Every row comes from one small tree of marks. Brackets hold a mark, then the marks that hang from it, in the order of their numbers. Every link used is in the known rows. Which tree was each row made from?
In the rows, zero is written as 100.
Known rows
(z211 (z114 z437 z994) z119 z932): 96  101  99  87  114  99  86  99  104  96  86  135  94  108  112  115  157  125  96  117
(z141 (z114 (z437 (z932 (z211 z119))))): 93  95  103  95  100  101  88  94  98  102  106  118  100  100  90  116  90  122  112  88
(z141 (z114 (z437 z932) z994)): 98  91  114  85  98  101  102  105  98  103  91  121  100  105  96  118  101  117  112  87
(z114 (z211 z119)): 97  103  87  100  94  97  98  102  90  94  92  111  97  103  115  111  111  101  99  104
(z932 (z211 z114 z119)): 98  114  92  103  106  105  87  99  94  100  120  111  100  99  104  103  121  111  103  102
(z114 (z437 (z932 z211)) z994): 94  100  116  80  103  98  89  104  96  101  118  129  99  105  115  117  114  122  106  88
(z141 (z114 z211 z437)): 98  93  108  98  93  109  106  105  97  109  91  116  104  98  107  123  111  107  107  89
(z932 (z211 z119)): 95  107  91  102  98  97  82  97  95  100  122  109  100  100  103  101  101  103  100  98
(z994 (z114 (z437 z932))): 102  94  109  97  102  106  102  90  100  103  87  109  95  99  105  118  105  129  105  102
(z994 z114): 108  101  100  108  95  108  104  98  98  106  91  94  99  97  104  106  103  109  101  108
(z119 (z211 (z114 z437) z932)): 98  105  107  97  112  106  82  98  117  107  96  116  104  95  118  115  142  120  103  111
(z114 z994): 101  101  104  90  96  98  100  109  95  99  100  111  99  105  108  102  112  100  100  99
(z119 (z211 z932)): 100  105  101  100  104  99  80  99  114  103  95  100  107  95  117  104  109  102  99  109
(z932 z211): 99  108  104  102  100  103  89  103  97  106  127  102  105  97  108  102  101  100  101  93
(z119 (z211 (z114 z437 z994) z932)): 99  106  110  89  110  106  83  106  114  106  95  125  105  98  125  117  151  120  103  110
(z141 (z114 z994)): 104  98  106  95  90  104  104  112  95  106  93  106  105  103  95  105  98  97  107  92
(z437 z114): 95  97  105  107  103  94  105  101  94  106  98  103  97  102  100  107  99  104  110  93
(z141 (z114 z211 z437 z994)): 99  95  112  90  89  108  106  114  92  109  92  124  103  102  114  125  122  107  107  88
(z437 (z114 z994) z932): 95  98  112  91  105  88  103  106  88  98  94  114  94  111  105  112  94  115  116  90
(z932 (z211 (z114 z437 z994) z119)): 93  109  100  91  104  104  86  104  94  102  121  132  97  104  112  114  143  121  104  99

Write each row's tree
97  97  110  85  94  103  103  112  92  103  99  130  98  105  129  124  137  110  101  95 | (z114 z211 z437 z994)
101  114  109  96  113  108  92  100  92  98  120  106  103  100  104  107  105  119  108  93 | (z437 (z932 (z211 z114)))
94  99  98  83  110  97  96  97  95  91  90  134  90  110  103  115  136  133  108  105 | (z211 (z114 (z437 z932) z994) z119)
99  94  115  83  93  105  105  111  90  102  89  125  101  105  113  128  110  116  111  85 | (z141 (z114 z211 (z437 z932) z994))
93  108  97  99  107  105  85  96  98  103  121  125  99  99  106  111  133  122  104  100 | (z932 (z211 (z114 z437) z119))
105  102  107  93  87  108  109  119  87  105  92  111  106  103  112  115  108  95  106  90 | (z141 (z114 z211 z994))
98  91  112  90  93  104  102  108  100  109  94  121  102  102  98  115  112  108  108  91 | (z141 (z114 z437 z994))
91  95  96  88  101  95  95  93  93  91  88  128  91  106  114  124  114  126  105  98 | (z114 (z211 z119) (z437 z932))
94  99  91  98  109  102  97  93  101  98  92  124  92  103  98  111  137  125  103  107 | (z211 (z114 z437) z119)
97  105  106  90  101  106  92  109  108  107  102  123  102  97  118  114  143  119  110  101 | (z119 (z211 (z114 z437 z994)))
94  96  101  84  101  95  88  105  97  96  85  138  96  109  131  125  146  114  93  109 | (z114 (z211 z119 z932) z437 z994)
103  112  103  101  111  107  84  101  113  103  95  103  107  95  116  106  129  110  102  112 | (z119 (z211 z114 z932))
92  96  100  78  98  93  96  104  89  90  88  138  92  110  123  126  125  124  105  97 | (z114 (z211 z119) (z437 z932) z994)
98  100  101  99  101  103  89  89  96  102  104  115  94  98  107  119  105  132  105  102 | (z994 (z114 (z437 (z932 (z211 z119)))))
96  96  114  94  101  106  93  96  99  108  110  114  104  98  94  117  90  118  112  84 | (z141 (z114 (z437 (z932 z211))))
96  104  105  93  108  106  91  97  109  102  99  116  101  95  109  115  122  129  114  99 | (z119 (z211 (z114 (z437 z932))))
91  105  103  93  104  86  88  103  83  98  113  121  95  109  108  113  95  118  116  89 | (z437 (z114 z994) (z932 (z211 z119)))
97  96  110  92  107  104  94  100  103  103  91  122  101  101  128  124  134  112  93  103 | (z114 (z211 z932) z437)
98  97  115  83  103  102  94  110  99  102  91  133  101  107  136  126  146  110  93  102 | (z114 (z211 z932) z437 z994)
95  101  101  97  101  90  94  109  86  100  85  123  95  111  126  119  126  106  103  102 | (z437 (z114 (z211 z119 z932) z994))
97  102  112  89  101  92  107  112  80  98  92  117  95  110  122  122  104  114  115  87 | (z437 (z114 z211 z994) z932)
90  99  105  80  102  92  83  99  95  96  113  134  95  108  110  116  114  126  106  93 | (z114 (z437 (z932 (z211 z119))) z994)
93  99  113  89  107  101  88  94  100  101  118  119  99  100  106  115  102  123  106  90 | (z114 (z437 (z932 z211)))
98  101  110  105  107  98  100  105  92  106  90  109  100  104  123  119  116  103  103  98 | (z437 (z114 (z211 z932)))
93  96  97  85  92  96  97  106  91  98  92  137  93  108  125  123  137  114  100  99 | (z114 (z211 z119) z437 z994)
100  96  97  97  97  104  100  93  92  97  81  119  92  101  118  127  114  130  105  105 | (z994 (z114 (z211 z119) (z437 z932)))
102  100  95  102  97  102  94  101  96  100  81  107  103  101  107  115  106  100  99  103 | (z141 (z114 (z211 z119 z932)))
